Known rows, with every step that occurs:
pero, gata, pafege, neso: [ 3.30  0.91  0.98 -1.74  0.65 -0.59 -2.13  2.49 -0.56  0.66 -0.93 -0.06
  0.88 -0.47 -0.60  1.16 -0.35  3.67 -1.92  2.94  0.80  0.12]
lumi, pero, gata, ruvaf: [ 0.71  2.20  0.77  0.33 -0.08  0.13 -1.21  0.83 -1.94  4.55 -0.78 -1.37
  1.41  1.77 -0.37  0.00  0.15  2.55 -0.75 -0.11 -0.69  3.98]
subir, venu, nelov, neso, pafege, gata, ruvaf: [ 1.30  2.31 -0.85 -2.74 -0.91 -1.15  2.20  0.47 -0.35  0.32 -7.98  4.18
  1.92 -1.07  0.85 -1.18 -0.38  0.56 -1.86  0.50 -1.01  2.09]
pero, gata, pafege, neso, nelov: [ 3.31  1.20  1.36 -5.18  0.88 -1.06 -1.28  2.89 -0.66  0.37  0.89  1.23
  2.00 -1.44 -0.14  1.39 -0.24  3.88 -2.16  3.49  0.39  0.57]
bupagu, venu, nelov, neso, pafege: [ 0.22  1.75  1.66 -2.85 -1.62  1.68 -0.50  0.65  1.40  1.47 -3.23  0.99
  0.12 -2.46  0.42 -0.53  0.23  1.83 -0.10  2.87 -0.92  2.16]
gata, pafege, neso: [ 3.00  0.54 -0.37 -0.06  1.95 -0.80 -0.83  1.86  0.97 -1.01 -2.75 -0.31
  1.60  0.05 -0.39  0.97 -0.62  1.42 -1.82  0.93  1.58 -0.20]
neso, pafege, gata, pero, lumi, nelov: [ 2.16  1.81 -1.84  2.03 -0.92 -0.03  1.52  2.09 -0.37 -0.27 -0.39  1.86
  1.05 -1.93  2.32 -0.20  0.30  2.43 -1.33  2.94  2.89  3.78]
subir, venu, nelov, neso: [-0.96  0.96  1.21 -2.67 -1.07  0.66  0.85 -0.47 -0.41  1.42 -6.72  2.08
  0.14  0.20  0.10 -1.55  0.14 -0.27  0.14  1.31 -3.74  1.68]
pafege, neso: [ 1.72 -0.32  0.06  0.60  3.17 -0.82 -0.87  2.18  0.85  0.89 -0.89  1.73
  1.24  0.33 -1.11  0.38 -0.28  0.73 -0.48 -0.17  0.95 -0.82]
gata, pero, lumi, nelov, neso, pafege: [-0.67  1.77  0.72  3.30 -3.32  1.84  1.75  1.22  0.09  1.39 -2.96 -0.78
 -0.19 -1.28  2.96 -0.80  0.64  2.93  0.12  4.30  0.13  6.20]
pafege, gata, pero, lumi: [ 1.21  0.26 -1.71  3.06 -1.21 -0.49  1.05  1.01 -0.49 -0.23  0.77  1.67
  0.75 -0.45  0.44 -0.25  0.36  2.70 -1.82 -0.23  0.83  2.06]
gata, pero: [-0.65  0.62 -0.63  2.89  0.19  0.59  1.29 -0.08  0.32 -0.38 -0.54 -1.09
 -0.27  0.14 -0.64 -0.68  0.27  1.23 -1.40 -2.32  0.78  2.18]
bupagu, venu, nelov: [ 0.69  1.26  0.12 -1.55 -0.18  1.77 -1.33  0.74 -0.24  3.22  0.39  0.59
 -0.59 -1.10 -2.24 -0.72  0.38  1.08 -0.39 -0.49 -1.77  1.10]
neso, nelov, venu: [-1.49  0.95  1.04 -4.13 -0.41 -0.38  0.70 -0.80  0.09 -0.33 -0.02  1.21
  1.96  0.03  0.62 -0.19  0.46  0.94 -0.80  1.41  0.79  2.08]
bupagu, venu, nelov, neso: [-0.08  1.21  2.08 -1.99 -2.04  1.98 -0.96  0.29  0.96  2.75 -3.29  1.03
 -0.17 -1.04 -1.11 -0.70  0.29  1.49  0.47  1.42 -2.43  1.57]
pafege, gata: [ 2.07 -0.03 -0.87 -0.29  0.19 -1.49  0.06  0.56  0.21 -1.30 -0.46  3.17
  1.54 -0.03 -0.09  0.37 -0.30  0.33 -0.84 -0.18  1.43 -1.52]
pero, lumi, nelov: [ 0.48  0.71 -0.09  2.03 -2.46  1.60 -0.42  1.52 -1.97  3.87  0.63  0.06
 -0.63 -0.13  0.87 -0.33  0.56  1.02  1.53  3.89 -1.62  3.41]
subir, venu, nelov: [-0.17  1.02 -0.78 -2.39  0.84  0.49  0.55 -0.01 -1.43  1.80 -3.02  1.63
 -0.41  0.05 -1.06 -1.52  0.23 -0.74 -0.69 -0.54 -3.06  1.23]
venu, nelov, neso, pafege, gata: [ 0.85  0.70  0.60 -3.75 -2.62 -1.75 -0.31  0.39  1.64 -0.24 -7.62  3.31
  0.85 -1.83  4.01 -0.66 -0.40  1.49  0.33  4.24  1.14  1.38]
nelov, neso: [-0.93 -0.05  2.39 -0.32 -2.35  0.25  0.43 -0.51  1.39 -0.49 -4.43  0.59
  0.57  0.11  1.44  0.01 -0.12  0.61  0.96  2.33 -0.73  0.51]
nelov, venu, subir: [-1.31  0.64  0.59  1.89 -0.32 -2.30 -1.73 -1.67  1.23  1.06 -0.04  0.14
 -0.75  1.80  1.39 -0.88  0.20  2.23 -1.99  1.97  1.00  0.94]

Rows:
[-0.60  0.61  1.96 -1.80 -1.81 -0.19  1.11 -0.15  2.04 -2.15 -4.45  0.39
  0.88 -1.66  3.39  0.20 -0.20  1.05  0.32  4.20  1.07  1.21] -> nelov, neso, pafege
[ 0.31  0.84  0.46  0.69 -3.02 -0.47  1.85  0.79  1.54 -2.39 -3.56  1.78
  1.51 -2.04  3.89 -0.02  0.15  3.35 -1.17  4.24  1.74  3.04] -> nelov, neso, pafege, gata, pero, lumi
[-0.08  1.30  1.82 -1.14  0.37  0.48 -2.04  0.68 -1.26  3.08  0.37 -1.31
  0.94  1.61  0.85  0.13  0.42  2.26  0.14  2.39 -0.78  2.88] -> lumi, pero, gata
[ 0.76  1.48  0.09 -4.00 -0.50 -0.68  1.45  0.31  0.28 -0.97 -7.03  4.30
  1.45 -1.31  1.75 -1.05 -0.13  0.31 -1.01  2.62 -1.06  1.10] -> subir, venu, nelov, neso, pafege, gata
[ 1.14  1.97  1.46 -1.63 -0.24  0.50 -1.95  0.53 -1.01  1.75 -1.17 -2.76
  1.35  1.37  1.22  0.69  0.10  2.93 -0.90  3.30 -0.28  3.29] -> lumi, pero, gata, pafege
[-0.79  1.53  0.79 -3.81 -0.56  0.41  1.40 -0.17  0.09  0.02 -6.69  1.90
  0.43 -1.29  1.79 -1.35  0.08  0.06 -0.44  2.75 -2.19  2.26] -> subir, venu, nelov, neso, pafege
[ 1.21  2.46  2.33 -4.18  1.67 -0.30 -2.12  1.35 -0.36  2.10 -2.11 -0.70
  3.70  1.70  0.91  0.77  0.26  4.16 -1.98  4.24  1.16  4.38] -> lumi, pero, gata, pafege, neso, nelov, venu
[ 1.14  2.21 -1.42  2.63 -1.39  0.06  1.29  0.95 -0.21 -0.25 -2.37  1.42
  1.33 -0.81  2.46 -0.58  0.60  3.13 -1.95  3.66  3.81  4.97] -> neso, pafege, gata, pero, lumi, nelov, venu
[ 0.47  0.51  0.99 -3.15  2.87 -1.17 -0.23  1.48  0.89  0.64 -0.91  2.75
  3.00  0.31 -0.39  0.17  0.16  1.60 -1.27  1.14  1.71  1.10] -> pafege, neso, nelov, venu
[ 1.89  1.29  0.47 -3.41  1.68 -1.07 -0.17  1.11  1.02 -1.30 -2.84  0.71
  3.18 -0.04  0.20  0.86 -0.26  2.19 -2.46  2.13  2.13  1.51] -> gata, pafege, neso, nelov, venu
[ 2.34  2.04  1.92 -4.55  2.12 -0.51 -1.71  2.58 -0.54  2.04 -0.15 -0.34
  3.47  0.58  0.80  1.14 -0.02  3.61 -1.44  3.62  0.06  3.19] -> lumi, pero, gata, pafege, neso, nelov
[ 1.45  2.12  0.99  1.55 -1.83  0.27  1.88  1.19  1.28 -0.53 -6.18  2.54
  1.87 -0.75  2.22 -0.26 -0.14  1.42  0.01  3.42  2.40  3.09] -> lumi, nelov, neso, pafege, gata, pero
[ 2.17  1.63  1.74 -4.66  0.34 -0.92 -1.57  1.75 -0.43  0.42 -1.10  0.77
  2.32 -0.41 -0.10  0.99  0.06  4.48 -2.60  4.05  1.52  1.85] -> pero, gata, pafege, neso, nelov, venu
[ 0.21  1.94 -0.31 -1.71 -0.34 -0.28  2.40  0.18  0.48 -1.16 -7.24  3.45
  1.37 -1.22  1.33 -1.53  0.06  1.23 -2.08  1.04 -0.52  2.67] -> subir, venu, nelov, neso, pafege, gata, pero
[ 1.20  2.30 -1.45  3.53 -0.99 -1.95  0.17  0.80  0.53  0.60 -0.12  1.99
  0.45 -0.57  3.39 -0.84  0.45  4.20 -3.05  4.56  3.34  4.38] -> neso, pafege, gata, pero, lumi, nelov, venu, subir
[ 2.22  1.68  1.80 -3.87  0.77 -2.95 -2.64  1.60  0.29  1.15  1.06  1.22
  1.41 -0.16  0.90  0.75 -0.11  5.61 -3.67  4.92  1.02  1.17] -> pero, gata, pafege, neso, nelov, venu, subir
[ 2.97  0.86  0.03 -3.98  2.22 -1.26  0.19  2.23  0.84 -1.38 -0.83  1.07
  2.91 -1.08  0.11  1.22 -0.56  1.65 -1.99  1.47  1.06  0.24] -> gata, pafege, neso, nelov
[ 1.56  1.18  0.81  0.36 -3.66  0.49  0.47  1.87 -0.22  1.29 -3.30  2.66
  1.16 -1.46  3.64  0.13  0.21  2.11  1.15  7.10  0.33  3.24] -> pero, lumi, nelov, neso, pafege, gata
[ 1.88  1.15  0.99 -2.24 -1.73  0.06 -1.37  0.71 -1.25 -0.16 -0.13 -1.44
 -0.13 -0.65  0.22  0.86 -0.09  3.14 -1.41  3.04 -0.07  0.80] -> pero, gata, pafege
[ 0.16  1.74 -0.57 -1.21 -1.70  0.13  2.22  0.68 -0.32 -0.06 -5.72  2.98
  0.84 -1.66  2.21 -1.61  0.45  2.36 -1.84  2.90 -1.72  4.21] -> subir, venu, nelov, neso, pafege, gata, pero, lumi
[ 2.75  1.00 -2.06  1.36 -0.29 -1.98  1.01  0.77 -0.63  0.25 -1.72  3.00
  2.03  0.19 -1.22  0.24 -0.61  0.65 -1.80 -2.91  1.52 -0.36] -> pafege, gata, ruvaf
